Every row comes from one small tree of marks. Brackets hold a mark, then the marks that hang from it, in the order of their numbers. Every link used is in the known rows. Which tree was each row made from?
Known rows
{Q846 Q312}: [-24 -20  -3  15   1  11   7 -20  -8  -1 -10  10   2   5  -5 -15  10  -4
   4   9 -13   6 -16  -1  12  10  18 -22 -10 -15  21  17]
{Q312 {Q732 Q817} Q741}: [-34 -15   2   9   1  13   5 -15  -5  -8  -2  -4   3  11 -11  -3  15   5
  -9   7 -15   3  -4  -7   4   0  12 -17  -2 -13   6   6]
{Q118 {Q312 {Q732 {Q817 Q342}}}}: [-32 -21   0   6   6   6   8 -33  -4   5  -5  -3  -1  -1 -10   0   8   0
   2   3  -8 -11  -4   3   3   0  13 -19  -1  -2  13  -2]
{Q926 {Q10 Q741} Q883}: [-26 -26  -4  21 -14   9  21 -14 -20  -3 -12  10   8   6 -10 -25  -8  -4
   3  12  14  16 -13   4  -1  -6   2 -14 -10  -8  -2  18]
{Q844 {Q846 {Q312 Q308 Q699 Q732 Q741}}}: [-33 -18  -3   2  -9  24   2  -5 -21  -7 -12  -4  12   0  -4  -3  16  -2
 -19  15 -30   9  -4 -14   0   8  10 -19   2 -10  23  26]
{Q846 {Q312 Q699 Q741 Q926} Q844}: [-40 -17  -5  10  -7  16  -7  -1  -9   1 -16   6  12   5  -6  -8  20  -2
  -6  15 -21  16  -3 -20   5   0  18 -16   1 -12  17  22]
{Q118 {Q312 {Q732 {Q817 Q342}} Q926}}: [-38 -13  -1   4  -1   3   1 -27   1   7  -6  -4  -2  -5 -12   5  12   4
   1   3  -8  -8  -2  -2   0  -2  15 -12   6   1   7  -5]
{Q699 {Q312 Q342 {Q926 Q883}}}: [-21 -20   5  16  -4  12  13  -3  -3  -3  -3   7   9  -5  -5 -20   5  13
  -5   2   6  13  -3  -2   0  -4   9 -20   0  -9   3  12]
{Q817 Q342}: [-25 -22   4  16   1  14   6 -21 -10   8  -6   6  -3   4  -8 -11  -1  -4
  13   4 -10  -5 -15  -2   3   1  17 -19 -13  -8  15   8]
{Q308 {Q312 Q342 Q699}}: [-24 -28  -4   6  -3  20   6 -10  -2  -1 -15   2   7  15  -2  -2  13   6
  -8  11  -4   2  -8  -7   8  -4  19 -20  10  -2  10  16]
{Q741 {Q312 Q699}}: [-26 -24  -2   7   1  17  11 -11  -7  -6  -6   8   8   9  -4 -14   9   2
   0  10  -3   7  -9  -7  11  -5  14 -20   4  -6  15  15]
{Q846 {Q312 Q308 Q342 Q732 Q741} Q844}: [-34 -20   3   9   7  27   5  -7 -14 -10  -8  -5  14  -6  -1  -9  18   2
 -18  14 -31   5  -8 -11   0   2  12 -23   4 -10   9  26]
{Q844 {Q846 Q312}}: [-21 -20   3  13  -2  14   6 -22 -14   2 -11  16   0   6  -4 -13   8  -5
   6  12 -22   9 -13   1  16  17  19 -25 -19 -18  32  21]
{Q312 Q699}: [-27 -21   0  10  -3  18   7  -8 -13   0 -11   9   2  12  -8  -8   6   3
   0   9  -9   3 -13 -11   8  -3  19 -16  -3  -8  14  14]
{Q699 {Q312 Q342 Q732} Q883}: [-19 -24  12  13   7  12  24 -12  -5  -8   2   5  10  -1  -7 -17  14  15
  -2   6  -3   6   2  -8   2  -1   7 -20   5 -13  -9  13]
{Q846 {Q312 Q741}}: [-27 -22  -3  17  -2   9   1 -11  -4  -3 -11   1   6   7  -5 -14  11  -6
   0  10 -14   9 -11  -6   7  11  14 -23  -5 -17  15  18]
{Q10 {Q741 {Q312 Q846}}}: [-27 -25   3  14   1  11  10 -11 -14  -4 -11   7   6  14   4 -11  -1  -1
   3  10  -3  12  -8  -3   1  -5  10 -23   5 -10  -2  14]
{Q926 {Q10 {Q741 Q312}} {Q883 Q699}}: [-25 -30   0  14  -9   2  29 -13 -11  -7  -1   3  18  -1  -6 -27  -4  -4
  -3  19  29  25  -9  10   4 -17  -6 -10  -3 -10  -2  19]
{Q308 {Q312 {Q342 Q817} {Q846 Q844} Q926}}: [-39 -18   7   9   4  19  -8 -13  -4   9 -21   9   1  13   8   7   7   8
 -14  12 -16   5  -6  -2   6 -10  27 -25   8  -8  11   4]
{Q308 {Q312 Q699 {Q741 Q10} Q926}}: [-37 -25 -10   2 -10  12  -7  -1   0  -3 -22  -3  16  18  -7   7   8   6
 -14  16   6  13   3 -20   2  -3  13 -14  13 -11   4  15]
{Q118 {Q312 Q342 Q741 Q846}}: [-30 -26   5  14   5  13  -5   3  -4   2 -19  -5   5  11  -1   0   1   2
  -4   7  -7   4  -8  -4   0   6  15 -27  15  -5  -5  10]
{Q846 {Q312 Q308 Q699 Q926} Q844}: [-38 -14  -5   4  -4  25   1  -3 -18   2 -17  10   8  -3  -3  -2  16   2
 -13  12 -23   9 -11 -17   1  -3  21 -15  -5  -5  21  22]
{Q883 {Q699 {Q312 Q308 Q342 Q741 Q926}}}: [-28 -21  13   3   3  13   7  18   3  -5   2  -8  17  -9  -3   1   8  13
 -22   8  -1  13  -7 -12  -9 -10   5 -13   6 -13 -10  15]
{Q118 {Q312 Q732 Q741 Q926}}: [-37 -15  -5   8  -6   2  -9  -5   1  -1 -13  -7  10   1 -12   1   9   5
  -5  11  -8   3  -3 -12  -1   9  20 -20  18  -5  -6   8]
{Q741 {Q312 Q342 Q699 Q846}}: [-28 -24   4   8   4  24   8  -1 -10  -5  -7   2   8  12   3 -11  11   7
  -6   7  -6  10  -4  -4   7  -9  11 -20  17   0   6  13]
{Q741 Q10 {Q312 Q699 {Q846 Q844} Q926}}: [-42 -19   2   2   4  22   1  -2 -18  -2 -16  12  12  13   0  -3   7  10
  -8  15  -3  18   5 -14   7 -12  13 -16   8  -8  10  16]
{Q312 Q308 Q741}: [-30 -20  -1  12   1  19   3   0 -12  -3 -12   0   6   5  -4  -1  -1   1
 -10   7 -14   2 -19 -11  -6   2  16 -23  -6 -10   3  16]
{Q312 Q308 Q699 Q741 {Q846 Q844} Q926}: [-47 -13   0   7  -4  26 -10  17 -23   6 -23   2   8   8   1  10   6   5
 -19   9 -23  10  -6 -24 -15  -9  20 -19   4  -3   2  17]
{Q699 {Q312 Q342 Q732} {Q883 Q926}}: [-19 -25  19  11   5  13  21 -12 -10  -5   6   0  11  -2  -6 -20  12  19
  -7  11  -2  13   8  -9  -3  -5   8 -14   2 -11 -12  17]
{Q118 {Q312 Q308 Q342 Q846}}: [-29 -23   3   9   8  20   4  -1 -12   2 -19   0   1   4   3   6  -4   6
 -11   4 -10  -3 -15   0  -4   2  18 -27   9   2   0  12]
{Q10 Q741}: [-23 -24   3  16  -4  13  10 -14 -14  -3 -12   9   3  13  -5  -9  -2   0
   7  11  -7   7 -16  -9   4  -3  15 -17  -7 -13   3  16]
{Q741 Q10 {Q312 Q308 Q732}}: [-29 -22  -2   0   9  22  16 -17 -14 -16  -4   0  14  -1  -5  -7   3  10
 -14  12  -3   5  -4  -4   5  -2   8 -18   7 -10   6  17]
{Q312 Q342 Q699}: [-25 -24   4   9   0  25   9  -6 -10  -3  -8   5   4  11  -7 -11  11   7
  -2   9 -10   3 -11 -10  11  -6  15 -15   5  -5  10  15]
{Q699 Q883}: [-24 -20   5  18  -1  10  17 -15  -8   3 -11  12  -1  10  -7 -13   4   4
   7   9  -2   5 -12  -8   5   0  19 -20 -10 -13   3  10]

Write each row's tree
[-36 -17   1  12 -11  11   3  -4 -20   2 -15  11   4  11  -8  -6  -3   2
   0   9   3  18 -10  -7  -8  -4  10  -8   3  -6 -14  13] => {Q312 Q846 {Q926 {Q10 Q741}}}
[-32 -26   1  10 -11  17   8   2 -16   0 -12  -9  11   1   0 -11  11   1
 -19  16  -9  19  -1 -18  -9  -7   7 -10  -2  -6   4  24] => {Q846 {Q312 Q308 {Q699 {Q883 Q926}} Q741}}
[-26 -12   1  10  -8  12  -1 -17  -9   2 -13  16   0   3  -7 -10  13  -1
   3  12 -21  14 -10  -5  13  15  21 -20 -13 -14  27  18] => {Q844 {Q846 {Q312 Q926}}}
[-33 -16   5   4  -1  26   2  -7  -5  -1 -10   2   0  -3  -1   0   3  12
 -17   7 -16   0 -17  -4   5 -13  17 -13   6  -6   8   3] => {Q312 Q308 {Q342 Q817} Q926}
[-33 -24   6  11  16  20   8 -14 -18  -3 -13  16   9  14   1  -9  -1   6
   0  14  -4  13  -2  -3   9  -3  15 -26  -6 -16  12  18] => {Q741 Q10 {Q312 {Q846 Q844}}}
[-44 -16  -2   1  -6  26  -8  17 -19  -1 -21  -6  11  12  -3  11   0   9
 -23   9  -7  14  -2 -23 -12 -10   9 -10  13  -7  -3  14] => {Q312 Q308 Q699 {Q741 Q10} Q846 Q926}
[-21 -29  20   1   8  18  22   2 -14  -2  10   0  16 -11  -8 -13  -3  13
 -20  13  12  19  -9   4  -8 -13   0  -6 -10 -11  -8  24] => {Q883 {Q699 {Q312 Q308 Q342}} {Q926 Q10}}
[-28 -23  -1   4   9  15  13 -23  -8 -15  -2   3  13   6  -8 -14   7   9
  -3  14   0   8  -1  -3  14   0   9 -18   7 -15   7  16] => {Q741 Q10 {Q312 Q732}}
[-44 -15   8   7   6  24   6 -20 -24   9  -7   3  -1   8  -4   2  14   1
  -6   5 -25  -3   2  -8  -3 -14  14 -13  -4  -3  17   3] => {Q312 Q699 {Q732 {Q817 Q342}} {Q846 Q844}}
[-35 -17   1   5   4  14   1  -8  -8  -4 -12   8   8  11  -2  -5   2  10
  -4   9   4  15   0  -5   6  -3  13 -17   8 -12   2  10] => {Q741 Q10 {Q312 Q846 Q926}}
[-27 -24   1   3   2  24  13 -11  -7 -13   2  -2  14   3  -4 -16  19  11
  -8  12  -9   5   0  -8  13  -8   9 -16  22  -1   5  16] => {Q741 {Q312 Q342 Q699 Q732}}
[-24 -22   2  14  -4  12  -1 -13  -9  -1 -13   8   5   8  -4 -12  10  -8
   3  14 -22  13  -9  -5  12  18  15 -27 -14 -21  27  23] => {Q844 {Q846 {Q312 Q741}}}
[-27 -22  14   8  -1   9  13  -9 -14   5   3   4   7   3 -15 -15  -1   2
  -6  19  11  19 -11   5   3  -8  11  -3 -14 -11   0  20] => {Q883 Q699 {Q926 Q10}}
[-30 -20   7   9  -8  15  14 -11 -19   2  -4  -4   7   8 -11 -14  13  11
  -8  17  -6  12   6 -16  -1 -10  16  -6   5  -5  -3  15] => {Q312 {Q699 {Q883 Q926}} Q732}
[-38 -13   5  11   7  15  -1  -7 -11   3 -13  15   4   8   2  -6   7   5
  -1   9 -12  12  -4  -8   3  -2  24 -26   0  -8   6  12] => {Q741 {Q312 {Q846 Q844} Q926}}
[-25 -28   5   4   2  28   5  -6 -13 -10 -14   0  12   3   0  -5   6   3
 -14  16 -19  15  -7  -6  10   8   3 -20  -6 -17  21  28] => {Q844 {Q846 {Q312 Q308 Q342 {Q741 Q10}}}}
[-30 -19   0  11   8  22   9 -15 -19   0 -14  15   4  -2   0  -8   7  -2
  -6  10 -24   4 -19  -6   4   6  21 -27 -19 -11  25  24] => {Q846 {Q312 Q308} Q844}
[-30 -21  -1   3  -1  23   3 -14 -20 -12 -12  -2  14   1  -5  -3   7   0
 -17  18 -22  12  -2  -8   6  13   7 -20  -5 -20  20  27] => {Q844 {Q846 {Q312 Q308 Q732 {Q741 Q10}}}}
[-36 -22  -2   6 -10  13   4   4  -5  -2 -17  -1  12  14 -11  -4   9  10
  -6  15   6  18   6 -25   1  -9   7  -7  10 -13  -6  12] => {Q312 {Q699 Q883} {Q741 Q10} Q926}
[-38 -23  -4   5   5  16  -2   0 -17  -6 -20 -11  14   6  -5  10  -5   6
 -19  11  -6   2  -2  -8 -10   5  10 -23  16  -8  -7  13] => {Q118 {Q312 Q308 Q732 {Q741 Q10} Q846}}
[-34 -18  -2   5  -8  18  -6   2  -4   4 -20   0   5  16   1   6  13  10
 -14   8  -5   7  -2 -12  -1  -7  22 -16  19   4   1   9] => {Q308 {Q312 Q342 Q699 Q846 Q926}}
[-18 -26  15  16   3   6  18 -11 -10   3  -1  11   5   4  -5 -19   2  11
   1  10   5  16   1  -7  -4  -2  13 -18 -16 -16  -3  15] => {Q699 Q312 {Q883 Q926}}
[-21 -30   5   5  11  21  15 -16  -2 -13  -4   5  12   8  -3 -16   5  11
   0  12   4  10  -4   0  20  -5   7 -18   7 -13   8  17] => {Q741 Q10 {Q312 Q342}}
[-31 -23  -5   7 -14  18  16  -3  -6  -8  -4   4  16  -4  -7 -25  11   9
 -10   9  18  21  -1   1   7 -15   0 -10  17   5   1  17] => {Q741 {Q312 Q342 Q699 {Q926 Q10 Q883}}}
[-28 -27   4   7   6  13  19  -3 -13 -13  -6  -2  19   0  -7  -5   2  14
 -16  10   3   9   4 -17 -11  -1  -1 -18   1 -19 -12  18] => {Q699 {Q312 Q308 Q732 {Q741 Q10}} Q883}
[-21 -23  10   8   3  15  27   0 -11  -8   7  -7  17 -15  -5 -14   5  14
 -23   8   5   9  -5   3  -6 -13   2 -17   2  -9   1  17] => {Q926 {Q883 {Q699 {Q312 Q308 Q342 Q732}}}}
[-31 -18  -9  10 -14  11  10  -4  -5  -4  -9   4  10   1  -4 -19   9   5
  -6   9   8  16  -1  -5   6 -12  13 -17   9  -1  12  11] => {Q741 {Q312 Q699 {Q926 Q883}}}
[-31 -12   3  13 -12   4  10  -3  -4   5  -5   2   5  -1 -12 -13   3   4
  -6  11   9  16 -10  -1   4 -10  16 -12  -5  -9   7   9] => {Q312 {Q926 {Q883 Q699}}}
[-25 -29  -1  11  -2  10  19 -18 -12 -10  -6  12  13   6  -5 -20  -1  -2
   6  15  11  15 -13   2   5  -5   1 -15  -1 -10  -3  19] => {Q926 {Q10 {Q741 Q312}}}
[-41 -10   4   6  -3  25  -6  11 -12  -5 -12 -13   8   1  -2   6  10  12
 -24   5 -21   6  -4 -15 -15  -3  15 -15  22  -1 -15  11] => {Q312 Q308 Q342 Q732 Q741 Q846 Q926}
[-33 -26  -3  12   3  12  -4  -6  -6  -1 -23  -2  10  24  -1   6  -3   1
 -10  12   2  10  -2  -7  -2   5  15 -25   3 -16   0  13] => {Q308 {Q312 {Q741 Q10} Q846}}
[-36 -18   5  13   4  24   2  -3 -25   7 -18  15   1  16  -2  -3   5   1
  -3  10 -19   6  -9 -13   1  -5  24 -22  -6  -8  15  16] => {Q312 Q699 {Q846 Q844}}
[-33 -19   1  15   7  15   0 -14 -14   9 -22  15   2  19   3   3   2   0
  -2  11 -12   3 -11  -4   0   4  30 -34 -10 -10  12  15] => {Q308 {Q312 {Q846 Q844}}}
[-37 -17  -5   4 -18  15   7  -8 -20  -7  -8   3  14   4 -17  -9  10   5
  -6  16   0  14  -3 -16  -3  -9   6   2  15  -2 -12  17] => {Q312 Q699 Q732 {Q926 {Q10 Q741}}}
[-21 -22   9   5  10  11  18  -1  -9  -1   3   6   9  -6  -6  -3  -1   6
 -12   7   1   6 -16  -2  -5  -5  10 -20 -14 -17   7  16] => {Q883 {Q699 {Q312 Q308}}}
[-39 -19  -3   8   1  19   0 -11 -21   4 -19   6   9  17  -1   4  13   4
 -13  14 -18   2   0 -11  -3  -2  27 -25   7  -4  10  15] => {Q308 {Q312 Q699 Q732 {Q846 Q844}}}
[-35 -19  -4  14  -1   9  -7  -9  -7  -1 -16  -7   9  17  -2   4   8   0
 -12  10 -11   3  -2  -8  -8   7  21 -27  11  -9  -4  12] => {Q308 {Q312 Q732 Q741 Q846}}
[-33 -21  -1   5   4  23   6  -5 -15 -12  -9  -7  13   5 -10   1   1   8
 -17  12 -10   4  -6 -13  -3   0   9 -15   5 -15  -1  18] => {Q312 Q308 Q732 {Q741 Q10}}
[-32 -19  -1   9 -10   1  19  -7  -3  -3   2   4  15  -7 -11 -22   3   3
  -7  14  27  24  -6   9   6 -13   3 -10   0  -6   1  13] => {Q741 {Q312 {Q926 Q10 {Q883 Q699}}}}
[-30  -9   2   7  -9  12  -1 -21 -12  -2  -9  10   3  -1 -10  -9  20   2
  -2  14 -25  11  -3  -7  12  15  21 -18  -2 -13  22  19] => {Q844 {Q846 {Q312 Q732 Q926}}}
[-31 -20   4  14  -4  15  11  -2 -18   7 -17   9   0  17  -3  -7   6   5
  -1   7  -4   9  -5 -13  -2  -7  16 -17   1  -5   1   9] => {Q312 {Q699 Q883} Q846}
[-36 -16  -4  -4   3  19   8 -12  -9 -15  -5  -1  15  -4  -7  -3   6  15
 -17  12  -2   8  -1  -9   2  -4  10 -13  13  -7   0  13] => {Q741 Q10 {Q312 Q308 Q732 Q926}}
[-42 -20   2  10   3  29  -2  12 -27   4 -21   3   8  12   2   6   2   0
 -17   9 -23   6 -10 -19 -13  -8  19 -24  -2  -6   7  19] => {Q312 Q308 Q699 Q741 {Q846 Q844}}
[-27 -25   6   7  -2  26   0 -12  -9  -3 -12  -1   5  -1   6  -5   7  -3
 -17  13 -30   9 -12   0  12   1   9 -25  -3 -17  28  16] => {Q844 {Q846 {Q312 Q308 {Q342 Q817} Q741}}}
[-37 -20 -10  -2  -9  14   2   1 -13   2 -18   7  10  -5 -12   3   0   5
 -14   9   6   5 -14  -6  -5  -2  13 -11   8   7  -1  15] => {Q118 {Q312 Q308 Q699 {Q926 Q10}}}
[-38 -26   8  14 -10  14   7   8 -22   7 -12  -2  10  15  -8 -13   2   3
 -11  16   7  25   5 -12 -13 -10   5  -7   2  -5 -15  18] => {Q312 {Q699 {Q883 {Q926 Q10}}} Q741 Q846}
